What can hang from each mark
k_168: k_88
k_157: k_338
k_806: k_157 k_822
k_227: k_88 k_157
k_514: k_227
k_822: k_157 k_227 k_806
k_338: k_90 k_157
k_88: k_168
k_90: k_809

Each row was made from one small tree. Brackets hold a mark, then the marks that hang from it, in the order of their numbers. Every link used is in the known rows. Write each row's tree.
Known rows
{k_227 {k_157 {k_338 {k_90 k_809}}}}: [ -5   2   1   0   5   2   0 -15   0  -9  -4 -11   7  -4  -1   7   1  -2
   1   0   2]
{k_227 {k_88 k_168} {k_157 k_338}}: [ 0 -6 -5 -5  5  1 -6  6 -1  1  3 -5 -1  2 -5  3 17  4 -9 -1 10]
{k_822 k_806}: [-10   1  12  -7  -2  -2  -2  -8  10  -6   7  10   9   5   5  -4  -9  -2
  13   3  -2]
{k_514 {k_227 {k_88 k_168} {k_157 {k_338 {k_90 k_809}}}}}: [  5   9  -9   1   6  -1  -2   4  -5   2 -12 -14  -6  -2  -5  10  11   2
 -12  -4   2]
{k_514 {k_227 {k_88 k_168} {k_157 {k_338 k_90}}}}: [  8   4  -9   0   3   1  -2  12  -5   3  -8  -8  -8  -6  -4   7  15   4
 -13  -7   3]
{k_168 k_88}: [ -5  -3  17  -8   2  -2   0 -17   8  -5  12   4   3  -2   2 -11  -5   3
   7   2   0]
{k_514 {k_227 {k_157 k_338}}}: [-2  2 -3 -2 -2  4 -5 -3  2 -1 -1  0 -3 -1  1  7 -4 -2 -1 -5  9]
{k_822 k_227 {k_806 k_157}}: [ -7   3   6   4  -7  -2  -1  -4   2   2  -3  14   3   6   4  -5 -18  -4
  13  -1  -5]
{k_227 k_88 k_157}: [ -2  -2   5  -3   2  -1  -4 -11   4  -1   4   1   3   6  -5  -1   6   0
   2  -3   4]
{k_822 {k_157 k_338} {k_227 k_88}}: [10 -3  0  3 -6 -2  2 17  2  4  3  6 -1  8 -2 -1 -6 -4  1  1 -1]
{k_806 {k_157 {k_338 k_90}}}: [ -2   0   4   4  -2   1   2 -12   3  -7   2  -1   1 -10   2  -4  -1   0
   1  -3  -1]
{k_338 {k_90 k_809} k_157}: [ -8  22  13   4   6  -6   6 -30   4 -10  -2  -3   5 -11   2   1  -6  -7
   6   0  -5]
{k_514 {k_227 {k_88 k_168} {k_157 k_338}}}: [  4   2  -9  -3   2   1  -7  11  -2   6  -3  -4  -9   2  -4   6  12   3
 -11  -5  10]
{k_806 {k_157 {k_338 {k_90 k_809}}} k_822}: [ -6   3  -1   5   2   3   6 -25  -3  -2   0 -10  -3 -10   4  -4  -4   1
   0   4  -4]
{k_227 {k_157 k_338}}: [-6 -5  0 -4  1  4 -4 -8  3 -6  5 -1  5  0 -1  3  1 -1  1 -1 10]
{k_514 {k_227 k_88 k_157}}: [ 1  6  1 -1 -2 -1 -4 -7  3  4 -2  2 -5  5 -4  3  1 -1 -1 -7  3]
{k_157 {k_338 {k_90 k_809}}}: [ -3   5   8  -2   5  -1   2 -16   6 -11   3  -7   8  -4   2   1  -3  -1
   3   4  -2]
{k_157 k_338}: [-4 -3  7 -7  1  1 -3 -8  9 -8 12  3  5 -1  3 -2 -2 -1  3  3  6]
{k_822 k_157 k_806}: [ -9   1  11  -2  -7  -3   2   1   6  -3   1  12   6   7   5  -4 -14  -4
  16   1  -2]

Write each row's tree
[ -8  -5  -1   0  -2   5   1 -18   0   1   9   0  -6  -6   5  -7  -2   2
   0   3   4] : {k_806 {k_157 k_338} k_822}
[  4  -6 -13  -1   5   3  -2  10 -10  10   0  -4  -8   0  -1   1  10   6
 -11   3   4] : {k_806 {k_822 {k_227 {k_88 k_168} {k_157 k_338}}}}
[ -3   5   5   2  -3  -1   4  -5  -5   5  -1  10  -5   0   7  -8 -18  -1
   9   4  -4] : {k_806 {k_822 k_157 k_227}}
[ -2   4   0   9  -5  -1   4  -1   0  -3  -8   0   6   1   2   2 -15  -4
   7   2 -10] : {k_822 k_227 {k_806 {k_157 {k_338 {k_90 k_809}}}}}
[11 -1 -5  3 -4 -3  5 35 -5  4 -8  4  0  3  0  1  1  0 -1  0 -9] : {k_822 {k_157 {k_338 k_90}} {k_227 {k_88 k_168}} k_806}
[-3 -7 -4 -1 -5  4 -3 11  1  0 -2  6  8  6  1  6 -9 -3  6  0  1] : {k_822 {k_227 {k_157 k_338}} k_806}
[-5 -5  1 -2 -3  4  4 -3 -1  0  7  2 -4 -3  6 -5 -6  0  4  5  3] : {k_806 {k_822 {k_157 k_338}}}
[  8  -6  -1   2 -10  -1   3  27   4   4   1  10   3  13   0   1  -8  -5
   6   2  -6] : {k_822 {k_157 k_338} {k_227 k_88} k_806}
[ 2  5  1 -4  6 -4 -2  0 -5  9  4  4 -7  1  3 -8  2  6 -4  5 -3] : {k_806 {k_822 {k_227 {k_88 k_168}}}}
[  4  -3  -5  -2   6   1  -2   8  -4  -2  -2  -8   0  -5  -5   3  20   4
 -11  -3   3] : {k_227 {k_88 k_168} {k_157 {k_338 k_90}}}
[  2   2  -5   0   9  -1  -1  -1  -4  -3  -6 -15   2  -2  -6   6  16   2
  -9   0   2] : {k_227 {k_88 k_168} {k_157 {k_338 {k_90 k_809}}}}
[ 0  4  1  3 -2 -6 -4 11 -2  8 -5 10 -2  8 -1 -6 -2  0  2  0 -4] : {k_822 {k_227 {k_88 k_168}} {k_806 k_157}}
[  9  -7 -10   4   1   5   5   4  -8   5  -1  -5  -3  -5  -1   2   6   3
  -7   0  -7] : {k_806 {k_822 {k_227 k_88 {k_157 {k_338 k_90}}}}}
[ 12  -3  -4   6  -4   1  10  12  -6   6   0   0  -6  -4   2  -3  -2   1
  -2   2 -11] : {k_806 {k_822 {k_157 {k_338 k_90}} {k_227 k_88}}}
[ 6 -6 -2  0  2  3  1  0  2 -5  2 -6  4 -3 -5  4 13  1 -5 -4 -1] : {k_227 k_88 {k_157 {k_338 k_90}}}
[ 3 -4 -6  3 -4 -2 -3 21 -1  8 -2  5 -2  7 -2 -2  2  1 -3  1 -1] : {k_822 {k_227 {k_88 k_168}} {k_806 {k_157 k_338}}}
